Every row comes from one small tree of marks. The marks that hang from a mark follow it in brackets, in the order of their numbers. Every link used is in the known rows. Which tree was each row made from?
Known rows:
J944[J363[J533[J36 J320[J240] J946]]]: [-21 -11  26  61 -18   6  17  23 -21  20  29  37 -29  35   0  10  44  22
  32  21  -3   5  -1  16  46   0   3 -10  33 -26   8  -1  12   9  37  58
  11 -11  10 -28  64  -3   9  10   6  30 -27  -2 -36]
J946[J944[J363[J533[J36 J320[J240]]] J697]]: [-12  -9 -16  62  -9  26  18  30 -22  27  30  32   4  15   5 -11  33  47
  23  27  -6   1  -1  25  62  -7 -18 -13  21 -27  33  -4  16  -2   5  70
  18 -18  18 -22  78  -3   9  14  28  27 -30 -10 -11]
J645[J558]: [-32  11  44  61 -27  -7  25 -24 -25  25   4  30 -14   0   6  15  22 -59
  27 -50 -10  11  15 -30   8  52 -20   0  22 -49  37 -50   2  11 -45  58
  41 -39  19 -20   7   0  26  21  -4  18   2 -28 -10]
J36[J533[J363]]: [-26   1  31  72 -23  24  -3  -6 -24  47  12  29  -6  22   8  13  31   8
  24  -9   1   3  10  11  25  28  -5   6   9 -43  51  -9  10  49 -13  62
  18 -13  -5 -26  19 -24   4  29  16  -1 -18 -19 -34]
J363[J533[J36 J320[J240] J946]]: [-28 -13  40  63 -18 -26  19  15 -21  19  23  36 -35  31   5  14  33  -2
  41  13 -12  12   0   5  31   5   2  -4  35 -37   8  -3  16  10  36  60
  12  -9  12 -17  52  25  14   2  -9  34 -24  -7 -24]
J714[J320[J240 J645[J558]]]: [ -39    4   32   51  -61  -65   37  -14    6    3   31   33  -22   -2
    5   24   29  -73   57  -25  -13   24   21 -102   11   31  -21   10
   29  -26   34  -95   -5  -11  -43   63   57  -60   22  -25   56    5
   22  -25   -8   22   22  -24   -5]
J714[J320[J240]]: [-28  -3  35  65 -36 -17  10   8  -4  31  22  34 -18   7   6  11  37 -56
  51   1 -11   9  20 -55  26  -1 -17  21  26 -33  32 -49  12  15 -38  69
  27 -41  15 -31  62   8  14  -5  -7  22 -20 -16 -13]
J558[J645]: [-31   8  42  52 -39 -19  34 -23 -28  20   3  37 -13   0   7  17  18 -60
  28 -37  -9  12  13 -32   3  51 -21   2  24 -47  37 -54  -2   0 -43  56
  27 -39  19 -32  12   0  26  18  -6  19   3 -25 -12]
J363[J533]: [-27   8  45  64 -17  12  16  -6 -44  38   7  37  -9  25  20  15  17 -22
  23 -12 -20  10   4   2  24  31  -9   6  23 -51  37  -6  11  24   2  64
   8 -22  18 -18  22  35  15  26  18  14 -16 -19  -6]
J363[J533[J36 J320[J240 J645] J946[J944]]]: [-20 -15  11  52 -28 -52  29   2 -15   1  43  42 -24  26  -2   5  22  13
  29  20 -12  25   7  -5  37  13  -8 -14  27 -31  25 -27  13  -6  35  59
  29 -15  12  -9  69  20  20  -7   0  28  -4 -17 -19]
J36[J533[J320 J946]]: [-19  -7  36  85 -23  -5   6 -10 -10  18  34  22 -22  24  13  13  31  -3
  26   2  -1   3  17  18  25  22 -10   3  19 -36  37  -8  15  34   0  56
  16 -12  25 -17  31 -19  20  -4  -3  24 -21 -18 -37]
J946[J944]: [-12   3  15  63 -13  12   8 -16 -30  34  14  35   1   1   2  -7  21 -26
  10 -16  -8  10  22   7  30  25 -26   2  11 -47  52 -26  17  22 -42  64
  27 -27  13 -17  31  -3  22  31   3  15 -19 -28 -12]
J946[J944[J363[J533] J697]]: [  3   4 -23  64  -4  75  10   5 -43  35  29  29  20  18  10 -13  25  51
  -9  10  -7  -4   4  34  63  19 -26  -6  11 -35  55   0  10  20 -17  71
  22 -27  16 -21  54 -32  10  43  49   4 -22 -19 -21]
J944[J363[J533[J36 J320[J645]]] J697]: [-30   9  13  49 -37 -13  23  10 -24  21  19  29  -7  21  11  17  30  25
  29   6  -5  10  11  18  44  19 -14 -17  37 -32  18  -5   0   1  12  51
  13 -16  25 -14  52  11  14   9  37  27  -6 -15  -5]
J533[J36 J320[J645] J946[J944]]: [-19  -5  12  49 -32 -49  17 -16  -7   5  31  34 -22   9 -13   2  28  -8
  17  -7  -2  23  38  16  29  25 -19 -14  27 -34  25 -27  11   4  -7  46
  37 -12  13  -5  47  -7  31   7  -8  35  -6 -26 -21]
J46[J36[J533[J320[J240 J645[J558]] J363]]]: [-51  -2  29  64 -55 -56  29 -13   6  13  15  25 -31  18   3  29  25 -20
  67 -24  -1  18   1 -57  10  30  -3  -9  20 -26  30 -68   2  11  -1  67
  36 -29  15  -9  36 -19  16 -19  -7  19   4 -20 -23]
J46[J36]: [-42   4  41  61 -30   1   1 -14 -27  45 -28  33 -24  18   1  10  24 -46
  40 -45  -9   8  13  -1  13  18 -16   3  30 -50  15 -19  15  39 -34  61
   2 -14  14 -12  11  16  26  48  -9  18 -33 -25 -10]
J240[J320[J645[J558]]]: [-38  16  40  49 -52 -55  32 -25   6   7  26  34 -19  -1   3  25  25 -70
  51 -40 -11  21  30 -77  11  48 -21  10  29 -31  35 -80  -8  -8 -41  54
  54 -52  34 -17  22   5  23 -12   3  23  23 -27  -1]
J946[J944[J363[J533[J320[J645]]] J697]]: [ -4   7 -19  58 -24  15  25   0 -24  12  53  25  13  10  14   0  21  38
   5  30  -6   8  15  16  62  21 -28 -16  18 -22  52 -20   4  -6  -5  65
  31 -33  36  -7  72 -28  16  -7  48  20  -3 -21 -12]
J946[J944[J363[J533[J320[J240 J645]]] J697]]: [ -5  -4 -23  58 -26   1  30   9 -20   9  60  31   5   7  12  -2  24  32
  21  45  -4   9  -5 -13  65   8 -26 -18  15 -17  51 -39   5  -9  -4  73
  31 -41  31 -15  93 -31  11 -22  38  13   0 -17 -14]
J363[J533[J320[J240 J645] J946[J944]]]: [ -5 -12   6  61 -25 -37  32  -7 -17  -5  65  37 -19  20   7   5  18   3
  21  36 -13  22   4 -20  44  19 -16 -12  16 -24  44 -41  11  -5  23  68
  36 -32  22  -7  77 -10  18 -28   7  21   2 -19 -26]
J36[J533[J320]]: [-32   2  51  79 -27 -21  11  -6 -11  28  16  25 -12  16  25  17  24 -26
  42  -3  -5   6  18   4  18  21 -12   6  19 -43  43 -15  16  26 -12  61
   8 -16  35 -20  27  21  19 -11   0  26 -19 -20  -9]

Write each row's tree:
[-23  -2  33  57 -20   3  -1   1  -9  31  21  26 -31  13 -20  11  49   4
  20  -1   7   6  34  38  30  15  -4  -7  27 -33  13   3  12  26   6  44
  31  -2  -8 -10  32 -45  12  22  -2  39 -26 -11 -50] -> J533[J36 J320 J363 J946]
[ -6 -13 -33  80 -17  58  -7   2  -5  24  26  16  -6  30  -1 -17  37  70
   7   1   9 -12  18  54  60   1 -22  -9  13 -19  34   1  17  39 -15  68
  16  -3  24 -14  54 -79  23  32  21  19 -46 -17 -51] -> J46[J36[J533[J320 J946[J944[J363 J697]]]]]
[  9  -6 -21  69   0  57   4  -6 -38  21  40  31   4  21   4 -15  21  49
 -18   9 -13   1   7  36  56  24 -23  -4  11 -35  47   1  13  27  -5  67
  33 -21   7 -12  47 -44  19  40  33   6 -23 -21 -37] -> J363[J533[J946[J944[J697]]]]
[ -7 -17  -3  60 -14   8  11  13  -7  18  35  34 -20  13 -19 -12  46  18
  19  16   9   5  17  22  50  -4 -16 -12  21 -23  24 -20  16   9 -10  58
  28 -15   5 -27  71 -41  15  14  -9  32 -31 -11 -41] -> J533[J36 J320[J240] J946[J944[J363]]]
[ -8 -17   0  58 -12   3   5  10  -3  24  41  32 -23   6 -26  -7  47  20
  19  22   7   9  22  22  44  -2 -10 -10  14 -27  28 -18  20  14   1  59
  41 -11 -14 -14  65 -56   9  12  -8  32 -29 -12 -51] -> J533[J36 J320[J240] J363 J946[J944]]
[  1 -19 -30  64 -11  30   5  19  -5  18  41  25 -10   6 -20 -19  47  44
  12  24  11  -4  12  30  64  -8 -25 -17  19 -19  24 -18  14  12 -23  59
  36 -18   5 -23  80 -73  17  20   7  27 -32 -13 -45] -> J533[J36 J320[J240] J946[J944[J363 J697]]]
[-34  -1  35  54 -58 -58  20  -2   0  17  29  36 -22   6   4  21  31 -64
  57   3 -10  22  20 -77  21   9 -21  11  29 -27  32 -70   4   6 -35  63
  34 -49  17 -26  68   9  18 -20  -4  16   3 -22  -6] -> J714[J320[J240 J645]]
[-29  11  37  53 -41 -34  16 -16  -9  20  35  26 -19  -3  -2  26  32 -35
  33  11   3  17  30 -12  25  30 -16 -10  21 -30  38 -39   3   9 -16  52
  36 -29  12  -4  41 -32  10 -18  11  25   5 -22 -25] -> J533[J320[J645] J363]
[-32   0  46  59 -41 -63  37  -1 -21   9  37  37 -22  15  20  27  16 -41
  53  23 -16  23  -5 -45  24  20 -10  -8  27 -33  34 -46   6  -5  15  66
  18 -38  33 -11  60  39  15 -37   7  22   7 -18   0] -> J363[J533[J320[J240 J645]]]
[-44   7  54  49 -40 -65  29  -3 -24  19   9  38 -22  22  16  28  19 -26
  45 -10 -19  25  17  -3  16  28  -5  -9  40 -46  17 -11   8  -4  27  52
  10 -13  27  -6  33  72  20  -2   8  34   0 -19  12] -> J363[J533[J36 J320[J645]]]
[-19   3  38  59 -35 -36  26 -17 -23   2  46  31 -26  25  12  23  21 -13
  21  14 -13  20  15  -2  30  34  -9  -8  29 -32  28 -20   5   6  28  53
  25 -24  28  -3  44   1  20 -17  15  26   4 -18 -24] -> J363[J533[J320[J645] J946]]
[-20  -3  23  56 -15  39   5   6 -41  35   8  41 -21  43  -3   5  39  34
   6 -15  -4   4   7  39  40  22   1  -2  32 -39  13  19   6  29  25  51
   8  -2  -3 -30  30  -2  11  60  18  15 -27 -10 -36] -> J944[J363[J533[J36 J946]]]
[-22  -3  25  54 -19  24  -7  -5 -23  40   6  35 -28  20 -23   5  47  10
  10 -21   4   7  24  32  29  23  -4  -4  24 -40  16   2   9  43  -5  45
  30  -2 -27 -19  21 -47  11  59   1  17 -25 -13 -53] -> J533[J36 J363 J946]
[-34  -8  35  81 -31  -6  -2 -11  -6  25   4  22 -32  38   9  13  30  -2
  39 -19  -3   1  18  21  20  10  -6   2  26 -37  18  -3  17  42   5  61
   2   2  25 -10  23 -11  27  15 -10  26 -38 -17 -35] -> J46[J36[J533[J320 J946]]]
[ -5  -6  -9  64  -3  21   9   8 -23  19  32  27  -4  22   2  -9  28  53
  -2   8 -13   4  23  55  52  11 -17  -9  25 -36  27  17  18   8  17  59
  26  -4  16  -2  51 -13  21  27  24  34 -29 -17 -25] -> J363[J533[J36 J320 J946[J944[J697]]]]
[   9  -12  -36   78   -7   73  -14   -7  -19   31   45   24    7   18
   -7  -16   35   80  -17   10    8   -7   15   46   57   21  -20   -2
   -2  -29   63   -2   12   55  -19   65   42  -12  -15  -18   44 -106
    8   46   34   -7  -25  -19  -67] -> J36[J533[J363 J946[J944[J697]]]]
[-10  -5 -11  53 -23 -19  20  -3 -19   4  41  31  -8  21   0   0  21  45
   5  10 -12  16  23  31  47  20 -20 -18  27 -33  27  -5  10  -1  20  53
  33 -11  17   2  58  -8  25  14  27  29  -7 -21 -20] -> J363[J533[J36 J320[J645] J946[J944[J697]]]]
[ -6 -18 -14  66  -5   8  15  18 -18  15  39  31 -11  20   0 -11  29  48
  15  26 -11   5   2  26  55  -2 -16 -11  22 -30  25  -4  20   6  18  65
  29 -12  12 -10  72 -15  17  13  14  28 -29 -12 -27] -> J363[J533[J36 J320[J240] J946[J944[J697]]]]
[-26  -4  33  57 -46 -66  41 -22   2 -15  50  28 -36  -1  -5  23  27 -56
  41  -9  -2  21   7 -63  17  42 -17 -14  25 -24  26 -83  -3  -9 -21  54
  57 -47  24 -13  49 -37  28 -38 -17  27  21 -24 -32] -> J533[J320[J240 J645[J558]] J946]
[-15  -6  26  78 -21  21  -2  -7  -5  25  42  20 -22  23   2  13  42  23
  17  15   7   0  23  30  33  20  -3   1  11 -28  43  -2  12  39   9  57
  28  -7   4 -16  36 -62   6   0   9  21 -21 -12 -59] -> J36[J533[J320 J363 J946]]
[  0  -8 -31  55  -6  58 -12  -1 -21  36  24  29  -3   8 -28 -16  43  59
 -14  -6   7  -1  26  53  52  16 -20  -8  13 -34  32   4  13  40 -24  53
  46  -6 -28 -12  43 -89  13  68  21  11 -30 -19 -57] -> J533[J36 J363 J946[J944[J697]]]
[-30 -12  26  47 -41 -49  13  -1   0  13  37  34 -40  10 -22  18  43  -9
  40  16   8  20  14 -15  28  13  -4 -17  27 -23  12 -38   5  15   9  47
  38 -18 -13 -13  59 -44  10  -6 -11  26  -4 -13 -45] -> J533[J36 J320[J240 J645] J363 J946]
[-41  -4  53  59 -23 -39  23  18 -24  29   6  39 -24  23  15  18  25 -24
  55   6 -18  14  -1  -8  22   4  -2  -3  35 -45  15 -10  16   2  25  63
   4 -14  20 -17  46  65  13  -3  -5  36 -23 -11   4] -> J363[J533[J36 J320[J240]]]
[-20 -19  34  84 -26 -20   9   2  -3  14  40  26 -28  22  11  10  32  -9
  41  19  -1   4  -1 -10  28   9  -7   1  16 -30  35 -28  16  33   1  64
  18 -18  21 -25  51 -21  17 -21 -12  17 -21 -12 -40] -> J36[J533[J320[J240] J946]]
[-16   5 -15  48 -27  -1  22   9 -23  17  31  30   8  16   6   0  25  48
  13  11  -5  10  19  29  54  16 -21 -19  27 -27  34  -6   5  -8   7  57
  24 -17  26 -10  64   3  16  14  42  28  -8 -18  -4] -> J946[J944[J363[J533[J36 J320[J645]]] J697]]
[ -1  -6 -23  59  -7  37  -6   4  -6  27  37  22  -7   2 -24 -13  47  53
  -6  11   9   1  36  60  55   8 -21 -13  15 -28  31   4  17  22 -14  53
  47  -5  -9  -2  54 -86  14  33  18  33 -30 -16 -53] -> J533[J36 J320 J363 J946[J944[J697]]]
